Each row was made from one walk, in order. Every step used is in the known rows, and no mark comes twice. Write each row's walk.
(in the rows, 128 means zero)
Known rows
U-G-K-Y-Z: [220 133 117 141 129  81 201 139  84 152  80 136  65 130 149 221 116 166
  98 158 181 114]
Z-C-E-G-K: [181 138 104 120 113  78 166 132 116 147 125 145 147 121 143 196 124 139
 118 183 116 120]
E-G-U: [173 129 106 139 115  86 126 129 129 137  91 124 129 136 124 130 104 146
 130 181 129  86]
Y-Z-C-E: [172 126 107 101 114 108 159 114 108 144 100 150 113 134 151 174 135 139
 118 148 121 151]
E-G: [158 131 107 138 118  77 118 129 121 120 106 128 158 141 120 136 109 145
 120 185 137 120]
Y-K-G-U: [174 132 109 137 114 127 157 127 118 166  71 128 104 160 129 160  95 149
 123 132 157  86]
C-E: [145 130  99 115 113 143 148 104 121 111 123 147 156 151 130 139 114 130
 112 154 129 113]
E-G-Z: [163 130 101 135 123  67 145 132 122 117 141 133 147 150 109 156 108 151
 104 198 124 125]
U-G-K: [176 139 109 137 122  90 163 125 106 134  88 142  72 126 128 165 112 145
 110 180 157  97]
Z-C-E-G: [162 131 108 110 109  82 134 124 120 127 115 147 157 131 136 164 129 144
 122 184 130 132]
K-G-Z-C: [157 131 112 107 123  80 147 130 125 150 107 144  80 171 123 181 124 149
 111 177 122 155]
C-E-G: [162 131 104 121 112  95 137 125 122 115 121 141 188 143 120 152 113 143
 112 190 134 104]
E-G-K-Y-Z-C: [222 132 115 142 125  45 187 149  93 172 101 126 109 122 165 237 125 164
 112 162 145 153]
Z-C: [144 130 105 122 121 105 128 108 119 131 103 142  94 136 147 139 128 134
 131 146 129 157]
Y-K-G-E: [141 135 109 140 117 115 124 125 108 155  65 135 134 172 138 161 102 145
 106 168 197 111]
Y-K-G: [158 134 109 137 118 117 151 126 111 152  86 131 132 164 125 166 100 148
 113 139 168 119]
U-G-Z-C-E: [165 131 108  97 114  90 175 116 110 116 123 170  68 140 123 184 137 154
 100 190 148 128]
U-G: [156 132 113 127 120  93 132 118 110 113  79 145  85 138 120 137 118 150
 115 180 170 109]
E-G-Z-C-R: [164 122 100 122 129  54 149 135 120 114 105 124  94 149 130 161 127 127
 125 182 153 165]
E-G-K-Y: [197 135 106 156 125  81 176 140 108 139 127 123 152 140 143 203 105 155
 107 166 152 116]
Y-Z: [167 126 107 129 124 105 143 118 108 139  90 130 115 142 136 147 114 141
 116 150 128 139]

Write each row's walk
[178 137 103 148 122  71 150 136 116 141 114 125 147 130 128 167 104 140
 116 185 125 107] -> E-G-K
[163 134 103 133 123 107 177 130 112 147 119 136 119 176 113 188  99 153
  97 151 152 125] -> Y-K-G-Z
[195 136 113 146 127  98 188 128  98 131  99 141  78 137 143 201 114 160
 102 160 186 107] -> U-G-K-Y
[206 125 116 115 115  71 172 138  98 146 107 142 148 135 157 222 135 165
 110 165 156 150] -> K-Y-Z-C-E-G
[221 133 121 131 126  65 198 138  83 164  75 143  31 119 164 234 133 169
 108 155 178 142] -> U-G-K-Y-Z-C
[187 116 109 124 133 100 172 125  98 134  66 120  64 149 172 187 135 131
 129 113 188 186] -> K-Y-Z-C-R
[152 129  96 102 115 117 171 107 120 120 153 160 106 151 134 173 130 138
 106 161 111 148] -> G-Z-C-E
[222 132 112 152 127  61 188 150  95 160 107 119 142 132 150 225 109 162
 102 165 148 126] -> E-G-K-Y-Z
[200 135 107 128 115  85 191 134 107 144 134 145 150 131 158 232 126 153
 109 164 146 131] -> Z-C-E-G-K-Y
[163 126 102 120 128  95 180 133 111 143  84 127  68 172 135 193 118 129
 117 132 186 165] -> Y-K-G-Z-C-R
[161 131 109  89 115 100 167 126 126 141 123 156 110 174 122 194 128 144
 103 179 119 139] -> K-G-Z-C-E
[168 134 104 105 112 112 193 124 111 151 128 157 115 166 129 216 120 152
  99 149 148 138] -> Y-K-G-Z-C-E
[147 130 102 105 111 129 144 104 120 124 118 155 123 139 145 153 131 132
 122 150 126 141] -> Z-C-E
[224 132 109 136 119  82 207 144  95 153 122 133 171 134 148 240 112 159
  95 169 146 110] -> C-E-G-K-Y-Z
[168 127 111 118 122  89 140 119 106 151  84 137  82 130 153 157 131 143
 127 144 123 165] -> Y-Z-C
[209 131 108 120 120 112 214 124  94 161 119 147 104 131 174 240 130 148
 105 127 135 148] -> G-K-Y-Z-C-E
[190 125 111 110 118 115 184 118  99 142 110 150 118 142 168 212 137 154
 110 131 149 160] -> K-Y-Z-C-E
[166 130  98 118 116  87 164 128 122 111 155 147 175 153 109 172 112 148
  96 202 120 110] -> C-E-G-Z
